What can hang from each mark:
nobi: diba
vovepuz: zini
guke: zini
musib: guke telenom
zini: diba guke telenom vovepuz
telenom: musib zini
diba: zini

Every row comes from one small tree of marks. Brackets hold a mark, then the marks that hang from it, in alphabetical order. Every link used is in the known rows. Which tree was each row made from?
Known rows:
{musib {guke {zini diba telenom vovepuz}}}: 3,-25,14,-5,3,-4,15,-3,-39,2,-7,1,-1,0,4,-14,12,1
{diba {zini telenom}}: -7,21,-2,13,-1,6,-13,-2,-18,-15,-1,-7,3,10,15,0,5,9
{musib {guke {zini diba vovepuz}} telenom}: 0,-19,5,-19,-5,-1,24,0,16,15,-11,6,-5,-10,-2,-17,-3,-6
{nobi {diba {zini {telenom musib} vovepuz}}}: 6,-1,2,1,-4,-2,-23,-3,-16,-4,19,-3,5,-11,-9,37,-2,6
{vovepuz {zini diba guke telenom}}: -7,-6,14,7,20,-3,4,0,-44,-16,-21,9,-3,9,4,-12,18,-1
{musib guke {telenom {zini vovepuz}}}: 0,-11,5,-22,-8,1,41,0,72,34,2,6,-14,-9,-13,6,-22,-3
{guke {zini diba {telenom musib}}}: 2,4,-9,0,-7,0,-22,7,14,-8,18,-7,17,11,8,-2,5,0
{zini diba {telenom {musib guke}} vovepuz}: 6,-39,9,-15,20,-4,12,-2,3,-3,4,-1,-6,-1,-1,9,-5,8
{diba zini}: -7,40,-14,20,-7,10,-15,-2,8,-13,-5,-6,1,9,10,-17,-4,1
{musib {guke {zini telenom vovepuz}}}: 0,-19,17,-11,-5,-3,21,0,-35,7,1,-1,0,1,7,8,6,1
{musib {guke {zini diba vovepuz}}}: 3,-8,2,0,-1,-1,13,-2,-10,4,-12,2,-5,-3,-1,-30,5,-6
{musib guke {telenom {zini diba}}}: 1,-5,-6,-20,-4,1,27,-2,90,25,-4,6,-7,1,-6,-19,-20,-5
{guke {zini diba telenom vovepuz}}: 1,-5,5,7,7,1,0,-3,-25,-4,-8,-2,2,0,2,-12,17,3
{vovepuz {zini guke}}: -11,19,5,9,6,2,8,5,-13,-8,-14,7,-5,8,2,-4,2,-8
{zini diba guke vovepuz}: -3,-17,-7,8,33,1,13,-6,-6,-10,-32,3,-10,-6,-2,-22,8,3
{nobi {diba {zini {telenom {musib guke}} vovepuz}}}: 9,-20,11,-13,-8,-7,-8,-4,-31,2,20,1,0,-11,-8,34,-7,5
{nobi {diba zini}}: -2,25,-11,16,-9,4,-19,-7,12,-9,0,-3,1,-1,-3,1,-7,-1
{vovepuz {zini diba}}: -4,31,1,19,7,6,1,-1,20,-12,-14,5,-8,10,-3,-26,-2,-4
{guke {zini diba {telenom musib} vovepuz}}: 5,-6,-1,0,0,-1,-14,4,-6,-2,12,-4,9,-1,0,3,8,2

Which tree is each row?
-2,13,-22,-5,-5,-1,-4,9,60,13,9,-1,7,5,-4,10,-14,-8  {telenom musib {zini guke}}
-3,20,-7,3,-9,4,-26,5,1,-12,18,-9,10,11,13,15,-3,6  {diba {zini {telenom musib}}}
-6,-1,11,-6,3,-4,-4,11,-22,-7,9,5,5,10,5,28,3,-3  {vovepuz {zini guke {telenom musib}}}
-4,13,7,12,4,6,-4,-5,-38,-10,-4,-4,-4,-2,6,4,9,10  {diba {zini telenom vovepuz}}
-6,11,-6,11,7,3,-4,-2,-45,-9,-25,1,-5,-7,2,-12,11,0  {diba {zini guke vovepuz}}
2,0,1,-4,-9,0,-8,8,-2,3,25,-5,12,-1,4,23,2,2  {guke {zini {telenom musib} vovepuz}}
7,-10,-4,-9,-10,-4,1,5,8,6,5,1,2,-5,-3,-15,-5,-7  {telenom {musib {guke {zini diba vovepuz}}}}
-4,-14,9,-11,-11,-1,14,1,-19,2,7,-4,7,13,17,3,4,-1  {musib {guke {zini telenom}}}
3,21,-14,2,-7,4,0,5,76,19,21,-3,-1,-4,-15,11,-21,-2  {telenom musib {zini vovepuz}}
-2,10,-6,-3,-15,2,-15,9,12,-1,27,-8,19,12,12,20,-1,0  {guke {zini {telenom musib}}}
0,-17,7,-7,-2,-3,7,-1,-24,-2,-1,-1,4,12,14,-18,10,-1  {musib {guke {zini diba telenom}}}
1,-4,-10,9,17,-1,12,-3,21,11,-27,6,-9,-6,-14,-24,5,-3  {telenom {zini diba guke vovepuz}}
-7,13,2,13,15,0,4,1,-15,-14,-25,9,-8,7,-1,-27,8,-8  {vovepuz {zini diba guke}}
0,15,-7,16,2,4,-1,-1,2,-2,-12,-1,-1,-3,-3,-30,7,-4  {guke {zini diba vovepuz}}
1,18,-5,17,-2,4,-10,-10,-6,-6,-7,-1,-6,-13,-12,6,-4,2  {nobi {diba {zini vovepuz}}}
5,-14,4,-12,-14,-6,-17,-2,-14,-2,23,-3,7,1,3,33,-10,2  {nobi {diba {zini {telenom {musib guke}}}}}
5,-3,-17,-1,8,-4,-1,5,38,12,-8,4,-2,-9,-16,-8,-4,-5  {telenom musib {zini diba guke vovepuz}}
4,-14,2,-19,1,0,36,-3,71,29,-11,7,-15,-11,-15,-14,-16,-2  {musib guke {telenom {zini diba vovepuz}}}
1,-13,-5,-7,-2,-6,-28,1,-34,-9,8,-1,13,-1,3,33,5,0  {nobi {diba {zini guke {telenom musib}}}}
4,-12,9,-11,-8,-2,-3,2,-31,-1,16,-2,-1,-2,5,20,-4,8  {diba {zini {telenom {musib guke}} vovepuz}}
2,-1,8,9,2,1,-10,-11,-33,-6,-3,-1,-3,-9,-6,21,6,9  {nobi {diba {zini telenom vovepuz}}}
